What can hang from each mark:
gani: femor lozug
rafibe: sofon tibav tuniza
tuniza: rafibe
tibav: rafibe sipe tuniza
taze: rafibe sipe sofon
sofon: naro taze
lozug: gani naro
naro: sofon

Known rows, with every way that one mark hangs from another:
lozug(naro(sofon(taze(rafibe)))): [  2 -40  11  19  24  -1 -12   9  30 -16   8 -17 -17  15  33 -21   6  21
 -19  22  26 -24 -30  11   0   8 -21]
naro(sofon): [ 24 -20   8  23  29  22 -37   4   1  -8  -9 -32 -26  45  16  -3   7 -15
 -28   4  46 -29 -27  22 -11 -13  10]
gani(femor lozug(naro(sofon(taze(sipe))))): [  7 -12  11  39   2  32   3  19  70 -26  24 -10 -42  25  42 -17   8   1
 -13  27  37 -20 -24   2  31 -27 -24]
tuniza(rafibe(sofon(naro taze))): [-11 -11  10   9  29   8 -32   5   8 -16  16 -17   5  30  36 -30 -10  -7
 -29 -19  26   8 -29  46   6   4  -4]
tibav(rafibe(sofon(naro taze)) sipe tuniza): [-27 -16  21 -40  49  -7 -37  46  26  14  15 -40   9  64  62 -36  10  11
 -15 -20  22 -27 -27   4 -10   1   7]
sofon(taze(sipe)): [ 13 -28  17  -6  13  27 -27  14  22   1  20 -32  -9  35  43  -8 -30   4
 -44  -5  22 -11  -5  30  33 -11   3]
sofon(taze(rafibe sipe)): [  2 -25  16  -2   9   6 -10  10  24  -9  20 -36   4  26  49  -3 -26  22
 -43   2   0  -9  -9  14  38  -2  -8]
tibav(tuniza(rafibe)): [-16   1  10   7  31  19 -17  17  38   3   4 -38 -28  39  17 -34   3  -7
 -13  -9  46   9 -41  22 -10  -7  27]
lozug(gani(femor) naro): [-11   2  39  13  36   6  -9  -1  50 -13   6 -18 -56   1  38 -49   3   0
 -31  32  75 -35 -21  -2  -2  13 -13]
tuniza(rafibe(sofon(naro taze) tibav)): [-11   8   1  20  14  17 -24   4  16 -17  12  -7  -1  51  33 -19 -13 -27
 -30 -39  28   4  -6  39  -6   8   0]
sofon(taze): [  8 -39  28 -10  32  23 -34   2  17   6   7 -37 -22  25  35 -19 -28   7
 -46  -2  26 -22 -21  32   8  -1  10]
sofon(naro taze): [  0 -38  17  -1  45   9 -40   7  11   2  12 -37   4  27  46 -28 -41  18
 -40  -6  29 -22 -28  29  13  16  11]
lozug(gani): [ 12 -10  33 -19  46   8 -26 -21  11  -3   1 -42 -37  20  36 -29 -17 -11
 -52  10  55 -33  -9  14  -9   1  17]
taze(rafibe sipe): [  1  -2  14  10  12  10   0   8  18 -18  20 -37  -1  34  34   8 -17   7
 -38   6  16 -20  -6   0  35 -12  -1]
lozug(gani(femor) naro(sofon(taze(sipe)))): [  3 -13  14  23  11   1 -15   9  52 -21   4 -10 -28   9  61 -43  19   4
 -24  22  58 -18 -14   3  13   5 -35]
tibav(rafibe(sofon) tuniza): [-17  -2  32 -28  32   7 -22  20  -1  13   0 -39 -25  64  18 -21  22 -15
 -27 -24  40 -21 -36   4 -20 -18   9]
lozug(gani(femor) naro(sofon(taze))): [  1 -20  24  20  25   0 -20   3  49 -14  -5 -10 -40   0  53 -56  16  10
 -26  27  60 -25 -27   5  -8  16 -32]
tuniza(rafibe(sofon(taze) tibav(sipe))): [ -3  13   9   5  12  26 -21  13  38 -11  19  -7 -21  52  40 -15   5 -33
 -19 -28  21  -4  13  31  -6  -1   5]
tibav(rafibe(sofon(taze) tuniza) sipe): [ -7 -19  53 -25  33  15 -23  21  21  29  23 -36 -17  71  46 -21   5 -10
 -30 -11  17 -25  -7   1  -9 -10  18]
lozug(gani(femor) naro(sofon(taze(rafibe)))): [ -7 -17  23  25  26 -14  -9   0  52 -23  -3 -17 -29  -3  60 -50  19  25
 -26  31  48 -23 -31  -9  -3  23 -41]
naro(sofon(taze(rafibe(tibav(tuniza)) sipe))): [  3 -11 -11  25  -9   6  -9  20  32 -15  -3 -25   4  59  44   2  12   5
 -26 -22  14  -1   0   0   2  -8  -8]
lozug(naro): [  0 -21  30   6  35  19 -13   9  31  -6  17 -15 -43  18  15 -21  -7  -7
 -23  22  54 -36 -17  20   0   1   6]
tuniza(rafibe(sofon tibav(sipe))): [ -1  30   8  12  16  30 -16  13  33 -14  15  -7 -29  58  27  -6  13 -47
 -15 -20  35 -15  14  24 -13 -11  11]
taze(rafibe(tibav tuniza) sipe sofon(naro)): [-16  33  -6  55 -15   3  22  19  35 -27  38 -16  32  71  41  22 -25   4
 -44 -24  17  -1  22  -5  44  -9  13]
tibav(rafibe sipe tuniza): [-15   1  23 -35  52  13 -33  38  37  26  14 -49 -25  61  41 -27  10   4
  -4  -1  38 -41 -32  -9 -11 -15  35]
tuniza(rafibe(sofon)): [ -2   7  21  12  23  22 -20   1   7 -16  10 -20 -25  33  14 -15   7 -30
 -26 -11  38  -2 -27  38   0 -13   2]

Rows:
[-26  27 -12  24  24  -9   0  36  53 -29  22 -21  23  59  54   3  -5  20
 -23 -18  20 -26   6  -9  14   6  15] | taze(rafibe(tibav(sipe tuniza)) sofon(naro))
[  8  -7  25 -10  15  23 -26  17  30  -9  11  -8 -20  63  42  -2  -1 -31
 -40 -24  19 -31  34  20 -14   1   2] | rafibe(sofon(taze) tibav(sipe))
[ -4  -9  11  46  -1  18  15  17  70 -34  23 -13 -30  21  46 -16  10  21
 -12  30  22 -20 -29 -12  34 -17 -34] | gani(femor lozug(naro(sofon(taze(rafibe sipe)))))
[ -8 -21  27 -26  43   4 -41  12 -20  12  15 -34   1  49  42 -24 -14   3
 -39 -22  26 -31 -36  21   4  -1  -7] | tibav(rafibe(sofon(naro taze)))
[ -7  -1  49 -16  37  17 -18  21  14  21  23 -34 -24  78  33 -13  12 -23
 -24  -5  32 -32  -7  -7 -14 -16  25] | tibav(rafibe(sofon tuniza) sipe)
[-11  13 -10  29   9  -4  -3  28  17 -38  36 -22  40  35  53  15 -23  28
 -43  -1  15 -15  -9  14  67 -13  -7] | taze(rafibe sipe sofon(naro))
[ -2  24  10  22   6  32 -13  -4  13 -14   8  -9 -31  55  10  -5   6 -48
 -26 -30  40  -4   1  30 -16 -10   7] | tuniza(rafibe(sofon tibav))
[ -7   9  28  28  22  15 -11  15  31 -11  13 -15 -10  91  30  -1  -3 -45
 -34 -27  40 -20  40  -4 -28   5  30] | rafibe(sofon(naro) tibav(sipe) tuniza)
[-22  24  -4  24  -3  -7  10  22  18 -33  12 -17  18  73  39   9   5 -12
 -38 -34  22  -6  18 -13   5  -2  -8] | taze(rafibe(sofon(naro) tibav(tuniza)) sipe)
[ -3  -8  21  22 -12  15  14  -1  41   1  24 -27  -2  62  41   4 -30   1
 -45 -20   5   5  21  -8  17   2   7] | sofon(taze(rafibe(tibav tuniza) sipe))
[-18  12  15  -4  32  11 -17  37  48 -13  11 -26 -17  49  34 -30  30 -20
  -6  -5  36  -1 -16  18 -14 -11  18] | tibav(sipe tuniza(rafibe(sofon)))
[-15  12   5  47   5  -6  14  20  30 -27  40 -28  39  53  45  12 -23  21
 -43  -5  16   2  -4   1  57 -13   9] | taze(rafibe(tuniza) sipe sofon(naro))
[  0  29  -3  13  24  35 -18  12  48  -2  17 -21 -35  50  25 -13  -9 -30
  -7 -10  39 -18   6  20  -8  -6  29] | tuniza(rafibe(tibav(sipe)))
[-15  18  13  45  -8   3  21   2  16 -26  21 -17  16  83  30  16  -8 -26
 -46 -28  20   1  34 -15   9  -1   3] | taze(rafibe(sofon(naro) tibav tuniza) sipe)
[  2  -3  23  32  31   1 -17   3  43 -20  -8 -12 -50  11  38 -44  25  -4
 -23  34  76 -34 -25  -1 -13   9 -22] | lozug(gani(femor) naro(sofon))
[-12  15  10  15  27  -2  -8  13  19 -32  13 -17   5  59  41   4  -3 -12
 -34 -10  17 -38  20  -9  -7  12  -2] | taze(rafibe(sofon(naro) tibav(sipe)))
[  3 -22  22  37  18  32  -5  12  66 -22  14 -12 -53  19  35 -29   8   5
 -15  25  39 -30 -38   2  10 -16 -19] | gani(femor lozug(naro(sofon(taze))))
[-14   7   9  17  19   7 -17  15  10 -17  -5 -15 -11  78  20  -7   5 -33
 -37 -40  49 -17  10   9 -32   6  12] | rafibe(sofon(naro) tibav(tuniza))
[-13 -20  20  29  22  -1  -4  -6  32   3  16 -34   6  57  41 -14 -43  16
 -44 -22  12  -7  -2  -7  -3  28  16] | sofon(naro taze(rafibe(tibav tuniza)))
[ -7  -7  56  -4  27  17 -14   0  -9  22  12 -37 -30  75  11 -12   5 -24
 -37 -19  36 -23 -23   2 -14 -17  19] | tibav(rafibe(sofon tuniza))
[ -3 -37  30  13  27 -19   7 -16  43 -12   7 -23 -21  13  48 -42  10  14
 -34  26  39 -10 -13  -4 -19  18 -12] | lozug(gani naro(sofon(taze(rafibe(tuniza)))))
[-11  -9  23  12  37 -10 -12   2  -8 -31   9 -32   9  36  29  -7  -7   2
 -44   0  17 -25 -21   4   1   9 -10] | taze(rafibe(sofon(naro)))
[ -8 -23   2   6  23  -4 -17  13  22 -13  25 -34  30  28  60 -14 -38  30
 -43   0   3 -10 -14  11  44  11  -7] | sofon(naro taze(rafibe sipe))
[ -2  17   1  15 -13  31  -9   6  24 -15  19  -4 -13  56  32  -4  -1 -39
 -34 -38  22  14  13  38  13 -14  -6] | tuniza(rafibe(sofon(taze(sipe)) tibav))
